Every row comes from one small tree of marks. Brackets hold a mark, then the marks that hang from it, in the order of their numbers. Every link used is in the known rows. Which tree was each row made from?
In the rows, 128 means zero.
Known rows
(k_988 k_695): [105 118 111 133 114 134 183  66 155 131 138  87 111  88  86 177 122 107
 165 141 179  78 146 154  96 136  75 123 120 123  81 131  83 110 127 181
 123  92 153 155 107 161 114  89 134]
(k_62 (k_493 (k_116 k_189) k_691)): [102 125 110 139 116  91 163  80 148 132 147 136 107  88  83 190 146 121
 147 159 164  93 137 152 110 151  97 127 110 154  94 143  89 111 108 157
  87  97 148 139 140 173 117  65 127]
(k_798 k_301 (k_912 (k_781 (k_993 k_66)) k_827)): [123 122  41 136  86 122 134  94 155 127 146 120 108  74  94 147 124  92
 167 137 172  88 127 153 114 172  82 110 153  99  78 147 124 124 122 195
 126 135 119 134  87 156 132 105 122]
(k_827 k_116 (k_912 (k_781 (k_993 (k_66 k_670))))): [ 96 125 103 143  91 101 198 107 154 127 126 114 103  81 108 169 122  98
 145 133 160  92 137 162  84 170 107 145 150 178  98 152 142  90 100 181
 113 136 131 133 101 153 134 109 111]
(k_781 (k_912 k_827) k_993): [116 108 104 138 104 157 172  84 139 127 134 120 112  88 103 174 133 112
 156 145 167  65 133 157 106 170  90 107 127 116  69 129 114 128 114 194
 144 127 130 139 111 132 116  88 131]
(k_993 (k_66 k_670) (k_781 k_912) (k_827 k_116)): [ 92 140  86 145  93 106 238  96 134 128 136 105 105 117 121 203 145 108
 141 118 190  96 145 148 104 146 114 146 153 205 102 123  89 124 103 179
 152 145 138 123 117 184 124 139 125]
(k_798 k_301 (k_912 (k_781 k_993) (k_827 k_116))): [126 125  53 141  72 108 135  95 154 130 139 126 110  67 104 150 110 107
 164 138 168  96 122 154  94 184  85 116 159  89  91 146 179 119 118 178
 129 135 121 129  94 149 130 102 124]
(k_505 k_62): [116 108 103 133 111 118 173  82 143 130 138 121 111  92 101 157 122 108
 160 137 188  64 146 153 100 162  83 117 127  93  96 135  73 132 112 174
 120 120 164 149 108 149 122 113 106]
(k_189 k_116 k_663 k_691): [107 118 100 129  96 158 167  77 134 132 138 115 120 104 111 173 112  95
 160 138 215  71 134 158  91 145 111 145 136 105  94 114 125  99 118 178
 160  89 149 160 128 157 124 118 101]
(k_301 (k_798 (k_912 (k_781 (k_993 (k_66 k_670)))))): [104 115  69 131  76 133 180  85 159 120 137 106  99  90 101 140 111  93
 148 143 174 111 143 155 110 173  86 147 151 145  99 139 108 108 107 184
 154 155 144 127  81 154 133  90 109]
(k_62 (k_189 k_663) (k_493 k_116)): [114 134 119 134  92  88 173  66 146 135 141 102 117  82 100 179 103  86
 145 158 194  88 133 157 101 146  90 135 111 149 107 141  99  91 125 159
  80 102 133 151 143 172 116  92 110]
(k_493 (k_691 (k_189 k_116 k_663))): [108 115  95 129 103 140 149  66 141 129 140 129 115  78  86 186 122 109
 155 156 199  74 137 160 106 141 102 141 136 137 100 117 168 105 126 180
 129 107 131 158 124 167 116  82  82]
(k_798 k_301 (k_912 k_827)): [123 120  50 130  87 112 139  85 150 127 146 111 111  84  95 157 132 108
 171 141 174  92 143 151 111 162  84 114 146  72  81 140 109 136 134 189
 127 121 137 144 109 159 120 108 136]
(k_493 (k_691 (k_189 (k_116 (k_827 k_912)) k_663))): [ 88 118  95 133 100 121 161  75 131 123 139 134 119  93  84 209 131 107
 164 157 177  88 143 164  92 158 116 138 145 146  96 124 192 107 110 175
 105 106 132 162 137 154 123  86  74]
(k_301 (k_798 (k_912 k_781 (k_827 k_116)))): [119 131  90 134  69  96 149  75 158 126 140 133 103  83  70 169 116 114
 155 146 181 115 141 156  79 164  83 135 169 106 104 135 213 145 105 178
 139 136 146 124 100 153 130  81 121]
(k_493 k_691): [108 112 102 136 113 122 166  82 151 129 142 125 107  94  79 177 146 120
 159 147 181  77 147 154 117 144  88 123 123 128  90 137  80 127 122 167
 124 111 145 151 114 162 118  81 124]
(k_691 (k_189 k_663) (k_493 (k_116 (k_827 (k_912 (k_781 k_993)))))): [ 96 111 110 142  88  97 165  82 140 123 136 145 121  91  84 188 105 108
 161 157 163  88 126 159  88 180 100 117 150 160 102 130 221  72  87 179
  98 122 127 144 112 139 124  66  85]
(k_116 k_493 (k_827 (k_912 (k_781 (k_993 k_66))))): [ 89 115 104 141 106  98 170 101 152 121 133 110 108 111  84 183 141  96
 171 128 160  93 140 161  83 194 114 115 141 161  83 141  90 100  88 157
 106 124 139 137 106 142 143  99 106]
(k_505 (k_62 (k_493 (k_116 (k_189 k_663)))) (k_695 k_988)): [105 150 113 124 100 112 151  85 132 133 157 141 110  81 128 158  91 109
 148 166 184  61 128 154  97 162  95 109 108 127  85 131  92 125  76 168
  87  91 177 135 142 181 117 109  80]
(k_476 (k_670 k_66)): [ 96 116  87 132 105 109 164  80 156 132 140  99 100 103  91 165 139 112
 153 142 166  75 153 149 105 159  82 126 124 105  83 133  62 107 123 190
 122 125 144 142 114 182 120 112 121]
(k_691 k_189): [121 103 103 131 113 119 165  71 150 126 128  97 112  76  92 167 119 116
 158 142 184  77 148 157  97 145  81 132 127 111  95 125 115 108 131 192
 119 114 147 151 106 160 112  82 117]
(k_912 (k_781 (k_993 (k_66 k_670))) (k_827 (k_116 k_493))): [102 128 106 137  72  73 170 104 155 123 131 122 104  96 114 167 148  89
 156 128 166  93 132 157  89 187 115 125 157 179  95 147 171  95  85 181
 126 125 135 119  92 147 137 109 111]
(k_827 (k_116 (k_189 k_663 (k_691 k_493))) (k_912 (k_781 k_993))): [ 86 129 107 142  86 130 176  97 140 133 120 135 113 105 123 186  99 115
 152 134 187  90 116 169  83 171 106 131 134 137 122 135 238  64  94 127
  98  98 130 141 122 140 137  92  88]
(k_663 (k_189 (k_116 k_827) k_691) k_493): [115 123  80 140  88 118 166  76 138 126 137 137 126 101 149 170 118  95
 166 135 172  75 151 160  84 170  96 148 140 107  85 123 101 103  90 151
 143  68 167 145 129 132 137 129  86]
(k_912 k_827): [117 120 108 130 100 111 155  79 146 128 136 117 113  88  91 176 141 108
 164 141 179  77 145 154  95 154  88 116 134  98  77 133 124 134 118 196
 125 106 148 150 112 147 117  99 132]
(k_993 k_781 (k_827 (k_116 k_189 k_493) k_912)): [ 85 150 107 144  98  83 193  93 138 132 128 113 103 123 101 234 147 135
 159 119 187 117 145 153  70 170 123 133 138 158 110 127 139 106  93 137
 101 113 148 129 145 177 133 117 119]
(k_798 k_301 k_912): [122 111  46 134 104 122 157  86 155 129 142  93 108  85 100 146 119 112
 167 137 181  92 148 152 113 158  82 124 137  75  93 134  51 119 143 171
 128 125 139 145 108 169 120 109 132]
(k_798 k_301 (k_912 k_781 k_827)): [120 116  43 135  86  97 117  83 157 126 151 111 109  77  84 154 126 106
 172 141 172  99 138 153 103 165  80 111 158  59  77 139 155 148 120 187
 126 109 135 136  99 156 129  89 131]
(k_798 k_301 (k_912 (k_781 (k_993 k_66)) (k_827 (k_116 k_189)))): [117 133  47 144  88 117 136 100 150 131 134 115 103  66 121 157 112 102
 159 129 168  99 122 156  94 179  90 122 154 118  91 148 172 108 122 173
 104 127 120 123  98 174 137 113 114]
(k_912 (k_781 (k_993 (k_66 k_670))) (k_827 (k_116 k_189))): [101 131  95 141  84 103 164 101 142 127 125 112 103  74 138 171 128  96
 147 129 163  91 129 158  82 182 102 133 149 160  86 145 205  95  97 191
 111 108 138 126  95 159 134 108 107]
(k_993 k_781 (k_827 k_116)): [108 146 104 143  93  98 200  85 137 134 134 119 111 106 100 207 132 120
 154 121 202  97 140 146  86 147 100 137 143 150 107 121 110 125 110 171
 138 134 149 139 120 178 119 128 127]
(k_663 (k_493 (k_116 k_189 (k_827 k_912)) k_691)): [ 90 123 106 153 112  98 180  89 139 127 150 157 107  98  99 211 153 130
 159 160 138  88 155 155  94 176 102 132 127 170  82 148 122  98  88 151
  93  73 148 140 150 166 134  77 106]
(k_781 k_912 k_993): [113 101 102 141 119 169 189  85 144 129 131 103 109  89 107 163 119 117
 152 143 174  63 137 157 108 167  90 118 118 123  77 124  53 110 125 173
 149 134 134 141 111 143 115  93 128]
(k_189 (k_116 (k_827 (k_912 k_781))) (k_691 k_493)): [ 90 109 107 133  89  93 173  91 144 120 140 145 124 127  90 182 133 108
 169 135 167  99 131 163  86 166 115 131 156  92  97 123 177 101  75 164
 117  96 160 144 122 127 135  99 106]
(k_691 (k_189 (k_116 (k_827 k_912)) (k_663 k_493))): [100 125  88 136  95 113 177  71 133 123 137 129 122  86 112 197 113  98
 164 151 167  80 153 168  76 172 107 147 143 143  98 118 170  84 104 177
 113  85 140 159 140 147 132 104  66]
(k_993 k_66 (k_827 k_912)): [100 133 100 138 116 123 205  92 144 127 134 117 109 105  78 201 145 109
 160 130 176  85 149 156  98 142 101 131 140 157  86 132  56 118 118 211
 122 134 135 151 129 170 118 126 119]
(k_62 (k_505 k_695)): [104 119 111 123 109 106 164  81 142 132 132  96 113  87  96 142  99 111
 158 148 174  62 150 158 114 155  81 132 114 100  82 137  32  98 116 164
 122  87 158 138 114 165 112 106 137]
(k_798 k_301): [121 109  70 133 105 118 153  85 151 132 138  87 111  86 116 151 124 110
 164 133 188  77 144 153 107 149  86 124 132  82  83 134  43 118 148 164
 125 108 152 153 108 161 119 103 135]
(k_781 k_912 (k_993 (k_827 (k_116 k_189)))): [103 125  98 152 113 167 204  94 128 132 122 107 106  89 132 189 117 130
 148 130 172  80 126 154  88 179  98 128 128 156  84 115 111  99 118 179
 148 136 131 128 129 163 115 113 115]
(k_62 (k_189 (k_116 k_827) k_663 (k_691 k_493)) k_505): [ 89 119 105 122  74 111 176  75 123 125 126 121 132 124 126 156  97  80
 154 138 199  85 120 166 113 165 106 155 131 104 114 124 131  56 113 129
 103  79 138 152 138 151 127 126  88]
(k_670 k_66): [104 106 107 135 114 108 167  79 153 135 133 104 102 105  96 168 126 119
 161 138 168  73 155 152 103 150  78 130 125 123  79 129  67 125 125 171
 116 123 142 144 112 170 119 123 114]
(k_189 k_663 k_691): [104 116 100 131 100 148 171  79 138 132 135 102 116 106 106 175 116  97
 162 135 216  72 140 157 101 143  97 134 125 115  98 125 117 109 123 167
 147  89 145 162 118 155 122 105 110]
(k_993 k_781 k_827): [107 135  95 137 102 111 186  78 137 130 141 111 113 110  92 203 139 116
 161 126 201  92 145 145  99 146  95 127 133 127  93 117  77 135 109 180
 147 121 153 148 117 171 117 115 130]

Which tree is each row?
[ 88 153  96 141  84  80 235 101 138 128 131 118 106 113 109 218 148 107
 146 120 181 107 150 150  92 144 121 151 155 200 110 139 114 112  98 185
 120 140 140 136 124 180 127 144 120] => (k_993 (k_66 k_670) k_781 (k_827 k_116 k_912))
[118 124  80 130  77 140 154  79 157 122 140 134 103  83  76 157 117  95
 156 146 178 101 135 156 105 171  80 126 154 127  90 139 149 131 105 195
 147 154 135 128  85 146 132  84 115] => (k_301 (k_798 (k_912 (k_781 (k_993 k_66)) k_827)))
[ 92 150  84 151  92 119 177  77 131 136 146 150 104 100 123 231 146 123
 147 147 188  78 142 159 103 157 104 131 132 184 108 134 219 128  95 108
 112  75 126 129 140 171 143  87  98] => (k_993 (k_781 (k_912 (k_827 (k_116 (k_189 (k_663 (k_493 k_691))))))))
[102 125  77 145  87 101 151  80 145 123 141 146 123  98 123 183 113 100
 167 138 158  86 149 167  69 174 100 146 156 102  81 132 172 111  71 150
 128  58 159 141 131 122 150 109  83] => (k_663 (k_189 (k_116 (k_827 (k_912 k_781))) k_691) k_493)
[ 84 101 101 139 101  66 142  84 155 118 143 126 109 105  56 200 154 121
 173 146 160 106 145 162  92 178 106 117 146 142  91 143 190 120  83 149
  91 102 139 140 115 143 136  48  98] => (k_116 (k_493 (k_691 k_189)) (k_827 (k_912 k_781)))
[ 98 125  97 142 106 106 171  87 148 126 141 117 110  96  67 198 131 117
 165 137 173  95 142 156  81 156  92 125 151 115  77 126 134 130 102 204
 134 113 140 148 120 152 122  93 119] => (k_993 (k_827 (k_912 k_781)))
[ 68 116  95 140  99 106 143  90 136 124 135  95 112 126 105 204 128 102
 177 128 190 107 138 164  67 189 122 123 138 121  90 131 200 103  81 127
 108  59 151 146 132 145 148  88  91] => (k_116 (k_189 k_663 k_691) k_493 (k_827 (k_912 k_781)))
[ 76 129  79 152  99 129 156  90 136 126 144 139 110  91 114 204 126 108
 163 154 155  86 137 167  91 197  96 124 125 159  87 140 191  94  84 124
 100  69 129 151 127 141 148  70  68] => (k_116 (k_189 (k_663 (k_493 k_691))) (k_827 (k_912 (k_781 k_993))))
[116 128 118 115  74  84 174  76 141 131 138 118 123 103 133 147  96  90
 158 148 185  78 130 161 128 155  74 123  95  85 110 155  93 108  84 139
  79  87 173 142 129 137 121 110  98] => (k_505 (k_62 (k_189 k_691) k_493) k_695)
[103 126 112 140  96  71 132  88 152 131 133 112 103  93 100 186 140 118
 165 130 177  99 136 159  64 182 106 118 148 120  91 134 211 117  94 153
 103  85 150 123 115 160 137  88 121] => (k_912 k_781 (k_827 (k_116 k_189 k_493)))
[ 97 104 106 136  94 103 147  84 147 117 133 120 117  93  88 182 122 108
 170 141 159  99 132 164  69 201 118 127 150 120  85 123 182  83  81 174
 115 117 142 138 114 129 135  81  88] => (k_691 (k_189 (k_116 k_493 (k_827 (k_912 (k_781 k_993))))))
[ 85 115 103 141 103 108 163 102 150 120 144 149 109 112  74 194 158 100
 168 141 156  93 132 161  96 188 128 124 149 168  82 140 118  99  76 159
 112 125 133 135 118 145 145  93  93] => (k_189 (k_116 (k_493 k_691) (k_827 (k_912 (k_781 (k_993 k_66))))))
[105 112 108 131 109 117 157  84 155 127 145 134 108 109  81 181 160 118
 164 146 181  84 144 156 107 159 117 129 133 127  91 124  78 107 107 155
 132 109 148 140 128 161 125  92 113] => (k_189 (k_116 (k_493 k_691)))
[121 112  41 139 103 134 148  94 161 129 143 101 105  74  98 137 110  97
 164 134 177  87 132 154 116 169  81 122 144 105  88 141  63 108 133 175
 128 141 123 135  87 169 132 106 119] => (k_798 k_301 (k_912 (k_781 (k_993 k_66))))
[118 122 108 125  93  80 176  72 148 129 134 112 117  89 111 157 110  90
 150 144 183  85 135 162 111 161  75 124 104  95 114 147  77 118 113 147
  66 114 155 148 126 144 124 105  97] => (k_505 (k_62 k_189 k_493))
[ 93 114  96 133  86 111 161  79 137 120 130 136 126  95 100 184 103 101
 163 149 166  89 124 170  83 185 109 127 152 127 106 115 226  73  91 173
 102 119 133 151 112 127 129  84  67] => (k_691 (k_189 (k_116 (k_827 (k_912 (k_781 k_993)))) k_663) k_493)
[104 122 111 139 113 117 171  78 139 136 136 124 111 100 112 182 119 119
 153 150 186  78 140 154  97 153  99 124 127 141 103 120 126  80 117 160
  99  96 148 143 130 177 117  94 111] => (k_691 (k_493 (k_116 (k_189 k_663))))
[ 97 136  45 138  79 100 129  93 145 133 144 125 102  99 109 189 146 117
 170 143 184 107 134 156 107 178 112 117 146 131 109 144 195 112 124 124
  99 101 119 130 131 176 136 102 102] => (k_798 k_301 (k_912 (k_827 (k_116 (k_189 k_663) (k_493 k_691)))))
[105 129  74 148  97  88 149  77 149 124 143 135 119  86 117 187 115 103
 165 146 146  87 156 168  63 180  96 140 157 107  78 129 146 115  81 153
 113  71 157 139 129 129 146 109  83] => (k_663 (k_189 (k_116 (k_827 (k_912 k_781)))) k_493)
[101 132  87 143 116 136 211  83 136 129 142 106 107 117  92 207 146 112
 153 122 199  81 145 147 112 135 102 128 138 170  89 115  44 142 112 179
 149 140 138 135 120 183 122 122 131] => (k_993 k_66 (k_781 k_912) k_827)
[115 115  97 128 105 139 158  64 139 129 133 104 118  74 103 174 103 102
 156 147 203  73 140 161  86 146 101 144 138 118  98 107 153  94 132 192
 132 106 139 157 121 166 115  99  88] => (k_691 (k_189 k_116 k_663))
[117 105 110 127 106 111 156  71 153 124 132 107 113  92  92 169 130 115
 163 140 185  84 145 160  88 162 110 135 137 112  97 112 115  90 115 179
 127 112 151 139 121 160 120  91 107] => (k_691 (k_189 (k_116 k_493)))
[109 126 105 146 112 151 187  95 135 132 122 117 104  82 127 185 129 111
 144 133 168  70 129 160  92 169 102 122 132 167  83 137 136 104 118 180
 113 130 124 125 119 161 124 114 121] => (k_781 (k_912 (k_827 (k_116 k_189))) (k_993 k_66))
[109 110 119 139 105  83 187  86 143 126 142 140 117 113  95 172 139 115
 164 144 162  84 145 148  99 164  97 118 139 136  92 126  80  97 101 176
 112 121 161 140 117 159 115 100 129] => (k_691 (k_493 (k_116 k_827)))
[ 91 116 101 127  93 102 177  75 134 121 130 129 126 106 102 193 118 106
 164 148 171  91 141 168  86 164 116 133 148 126 110 112 184  81 106 173
  92 114 141 157 131 142 120 103  79] => (k_691 (k_189 (k_116 (k_827 k_912)) k_663) k_493)
[116 115  95 131  95 119 146  78 151 129 130 117 118 110 120 167 128 106
 166 131 194  81 144 159  88 159 111 138 138  96  91 123  94 101 100 150
 140  87 161 138 127 142 130 119 107] => (k_663 (k_189 (k_116 k_493) k_691))
[112 124  73 135  77 150 170  75 150 122 142 123 106  92  79 164 106 114
 160 143 182 112 132 151 100 178  76 133 150 115  91 120 125 123 105 196
 178 158 141 132  96 148 122  83 110] => (k_301 (k_798 (k_912 (k_781 (k_993 k_827)))))
[103 122 118 144  97  97 168  99 162 130 127 121 104  93  83 179 123 118
 160 135 169  93 134 163  71 187 110 123 140 145 103 143 145  90  95 147
 112 128 134 129 113 143 136  89 114] => (k_827 (k_116 k_493) (k_912 (k_781 k_993)))
[ 83 135  99 142  86  61 204 109 154 123 133 115 101 115  92 198 153 103
 158 121 165 111 145 158  79 169 123 140 168 196 102 138 139 102  85 187
 123 130 136 123 117 166 137 122 107] => (k_993 (k_66 k_670) (k_827 (k_116 k_493) (k_912 k_781)))
[100 128 102 147  88 102 172  99 152 129 140 147 105 103  82 189 149 122
 164 134 177  94 122 152  99 183 103 120 146 175  98 132 142 104  89 158
 150 135 127 126 109 153 128  86 104] => (k_912 (k_781 (k_993 (k_827 (k_116 (k_493 k_691))))))
[100 128 114 143 118 114 181  92 145 134 121 102 104  83 108 194 120 129
 152 135 171  93 148 163  71 159 102 138 128 126  99 138 135  99 123 157
  87 104 147 142 137 169 124 104 122] => (k_827 (k_116 k_189) k_912)
[118 109  39 138 101 107 133  85 161 129 149  93 106  78  88 143 114 109
 169 139 179  99 142 153 103 161  79 124 149  66  87 134  97 128 131 167
 129 117 139 138  97 168 129  91 130] => (k_798 k_301 (k_912 k_781))
[118 121 104 135  98 124 148  88 150 126 137 127 110  79  87 167 133  92
 160 136 176  71 131 156  98 163  88 112 142 131  73 139 136 123 104 201
 127 122 132 140  90 147 128  96 119] => (k_912 (k_781 (k_993 k_66)) k_827)
[129 128  81 140 104 118 160  69 154 130 138 128 116  78 133 166 113 107
 156 146 167  66 158 163  88 158  87 144 135 105  88 121  72 102 110 161
 132  81 157 140 127 146 130 122  95] => (k_663 (k_189 k_116) k_493)
[105 122 112 145 106  90 170  91 157 133 131 115 106  81  73 185 118 119
 155 138 175  92 143 163  69 156  97 134 149 124  98 140 164 118 110 163
 109 114 142 139 116 159 129  92 121] => (k_827 k_116 (k_912 k_781))
[ 91 116 119 143 114  86 186  91 138 127 135 134 113 113 102 195 137 130
 160 146 146  97 147 155  84 171 108 121 134 134  90 134 120  86  95 165
  74 105 158 140 140 160 121  92 123] => (k_691 (k_493 (k_116 k_189 (k_827 k_912))))
[123 126  51 140  79  83 129  90 156 131 146 120 108  72  91 157 120 109
 167 137 174 102 133 154  89 165  86 121 167  83  93 142 185 137 122 175
 124 120 130 128 101 163 131 102 128] => (k_798 k_301 (k_912 k_781 (k_827 k_116)))
[113 129 108 119  98  78 174  80 146 130 143 121 117  95 109 152 111 101
 162 150 168  68 144 158 114 163  81 108 106 101  99 141  48 131  88 160
  91 107 180 140 116 137 118 111 107] => (k_505 (k_62 k_493) k_695)
[120 120  83 130  70 141 141  74 155 122 141 132 107  81  77 157 113 108
 159 152 175 104 134 155  98 180  77 121 151  93  87 135 180 136 102 188
 154 142 141 131  90 133 127  68 117] => (k_301 (k_798 (k_912 (k_781 k_993) k_827)))
[111 122  94 141 100 137 166  87 143 126 138 115 112  85  93 174 119 109
 162 134 180  83 127 151  93 172  83 119 139 120  74 119 109 117 104 202
 160 127 139 144  99 147 118  96 113] => (k_912 (k_781 (k_993 k_827)))
